Known rows, with every step that occurs:
P, T, E, M, K, X: [-0.563  0.478  0.985  3.892  0.648  1.279  0.652 -0.781  2.319  1.486
  3.207 -2.931  1.539 -1.706  1.422  3.056  1.747]
P, M: [ 0.669  0.215  1.092  0.107  0.136 -0.272  0.630  0.133 -0.407  0.210
  0.463  0.543 -0.008  0.668  2.369  2.129  1.325]
K, X, P: [ 0.384  1.448 -0.547  1.841  0.266  1.371  0.002 -1.616  1.410  0.594
  0.672 -0.052 -1.764  1.114  3.592 -0.484  0.490]
K, C: [-0.725 -0.550 -0.644  0.969 -0.331 -0.747  0.569 -0.796  0.716  0.689
  0.623 -0.992  1.615  0.332  0.662  1.873  1.076]
E, M: [-1.089 -1.151  0.906 -0.004 -0.019 -0.486 -0.022  0.112  0.719 -0.125
  0.485 -0.225  0.168 -0.056  1.052  0.300  0.587]
K, X, P, C: [ 1.071  0.676 -0.422  1.911  0.840  0.022  0.198 -2.675  1.287  1.469
  1.639 -1.260 -0.666  1.180  3.979  1.617  1.734]
W, K, X, P: [-0.191  1.912 -1.920  1.872  0.019  0.727 -0.899 -2.296  1.351  1.469
  1.126 -0.272 -1.383 -0.931  1.091 -0.062  0.350]
T, E, M, K, X, P: [-0.329  2.876  1.274  4.611  0.757  2.445  0.894 -1.811  2.129 -0.292
  2.699 -0.995  0.867 -0.704  4.202  0.366  0.515]
W, P: [-0.513  0.762  1.620  0.555  0.011  0.616  0.268 -1.066  0.083 -0.710
 -0.603 -0.952 -1.647 -1.187  0.421 -1.217 -0.782]
M, P, T, E: [ 0.278  2.241  1.545  4.176  0.332  1.377  1.037  0.565  0.674  0.613
  0.183 -0.887  1.963 -1.254  0.129  1.126  0.477]
M, P, C: [ 0.079  1.444  0.058  0.586  0.072 -0.259  0.366 -0.528  0.412  1.339
  0.198 -0.402  1.859  0.674  1.316  2.082  0.804]
T, P, M, K, C: [-0.769  2.397  2.042  2.303 -1.399  0.736  1.225 -2.336  0.992 -0.227
  2.192 -1.050  2.260  1.232  2.304  5.070  0.721]
X, P, T: [-0.494  0.978  0.910  2.488 -0.558  0.352  0.738 -1.148  1.707  0.282
 -0.631 -0.253 -1.307 -0.307  1.851 -0.733  0.394]
W, K, X: [ 0.006  0.218 -2.398  0.278  0.120 -0.112 -1.372 -1.151  0.641  2.155
  1.695 -1.202 -0.334 -1.139 -1.224  1.782  0.879]
X, P: [-0.167  1.855  0.541  1.461 -0.182  0.869  0.469 -1.144  0.777 -0.770
 -0.489  0.840 -0.922  0.312  2.464 -1.860 -0.440]
M, P: [-0.742  2.502 -0.143  0.635 -0.572  1.238  0.087  0.654  0.438  0.348
 -0.793  0.786  0.730  0.669  0.847  0.178 -0.431]
P, T, E: [ 1.021 -0.224  1.688  3.435  0.805  0.204  0.852 -0.102  0.210  0.259
  1.022 -1.650  1.265 -1.931 -0.901  0.969  0.898]
E, M, P: [-1.731  1.077  0.772  0.664 -0.537  0.633  0.077  0.841  1.204  0.294
 -0.451  0.599  1.032  0.587  2.091  0.504  0.092]

Rows:
[ 0.407  2.664  1.650  1.711 -0.696  2.159  0.190 -1.896  0.944  0.336
  2.993 -0.994 -0.384  1.516  2.874  4.678  0.687]  T, P, M, K, X
[-1.035  1.711  0.228  1.822 -0.826  0.738  0.381  0.592  1.470  1.453
 -0.936 -0.251  0.391  0.008  0.427  1.259  0.428]  M, P, T
[-2.132  1.760  0.258  3.040 -0.620  1.457  0.462 -1.844  3.919  1.513
  1.668 -1.479 -0.951 -0.112  4.006  1.389  1.248]  E, M, K, X, P, T
[-0.905 -0.145  1.832  1.585 -0.302  0.179  0.425 -0.942  1.027  0.365
 -0.708 -2.030 -1.774 -1.875 -0.072 -0.190 -0.046]  W, P, T
[-0.130 -1.667  2.572  3.580  0.855 -0.262  0.904  0.016  0.867  0.130
  1.442 -1.834  1.551 -2.056  0.232  1.386  1.349]  P, T, E, M
[-1.992  0.517  0.954  1.767 -0.839  0.226  0.284  0.799  2.089  1.350
 -0.412 -0.543  0.619 -0.011  1.407  1.619  0.871]  E, M, P, T
[-1.139  3.694  0.648  2.586 -0.830  0.819  2.032 -2.267  1.826  0.282
  0.733  0.320  1.508  0.853  5.371  2.686  1.291]  X, P, M, K, C
[ 0.463  1.956  1.712  1.578 -0.069  0.565  1.096 -1.043  0.271 -0.565
 -0.245  1.371 -1.043  0.986  4.817  0.442  0.764]  X, P, M
[ 0.687  2.051 -0.805  1.963  0.063  0.487 -0.310 -2.198  0.982  1.614
  1.569  0.176 -1.326 -0.211  3.838  2.154  1.669]  W, K, X, P, M
[-0.450  4.150  1.225  1.640 -0.708  1.448  1.381 -1.351  1.205 -0.603
  0.220  1.218  0.039  0.440  4.713  0.753  0.244]  X, P, M, K
[ 1.172  1.717  0.544  1.974  0.437  1.175  0.533 -1.455  0.972  0.756
  1.318  0.451 -1.676  1.695  6.136  2.043  1.793]  K, X, P, M
[-0.710  3.080  2.212  0.807 -0.494  1.293  1.115 -1.299  0.528 -0.485
  0.174 -0.626 -0.604 -1.077  2.840  1.387 -0.128]  W, P, M, K
[-1.996  1.909  1.978  5.997 -0.297  0.705  2.233 -2.308  3.151  0.177
  1.728 -2.088  3.021 -1.797  2.977  1.712  1.373]  X, P, T, E, M, K, C
[-1.279  2.473  2.622  4.885  0.083  1.456  1.656 -1.499  2.502 -0.568
  1.373 -1.163  1.426 -2.083  2.527 -0.155  0.276]  X, P, T, E, M, K
[ 0.251 -0.042  1.886  5.401  1.060  0.992  0.835 -1.593  2.323  0.701
  2.250 -1.918 -0.289 -0.888  3.840  0.967  1.812]  K, X, P, T, E, M
[-0.305  1.678  2.139  3.203  0.730  1.387  0.722  0.602  0.374 -0.433
  0.512 -0.111  2.458 -0.680  1.530  0.472  0.127]  T, E, M, P
[ 0.459  2.149 -0.486  0.658 -0.037  1.283  0.440 -0.651  1.014  1.533
  2.083 -0.594  0.012  0.908  3.782  4.234  1.699]  P, M, K, X
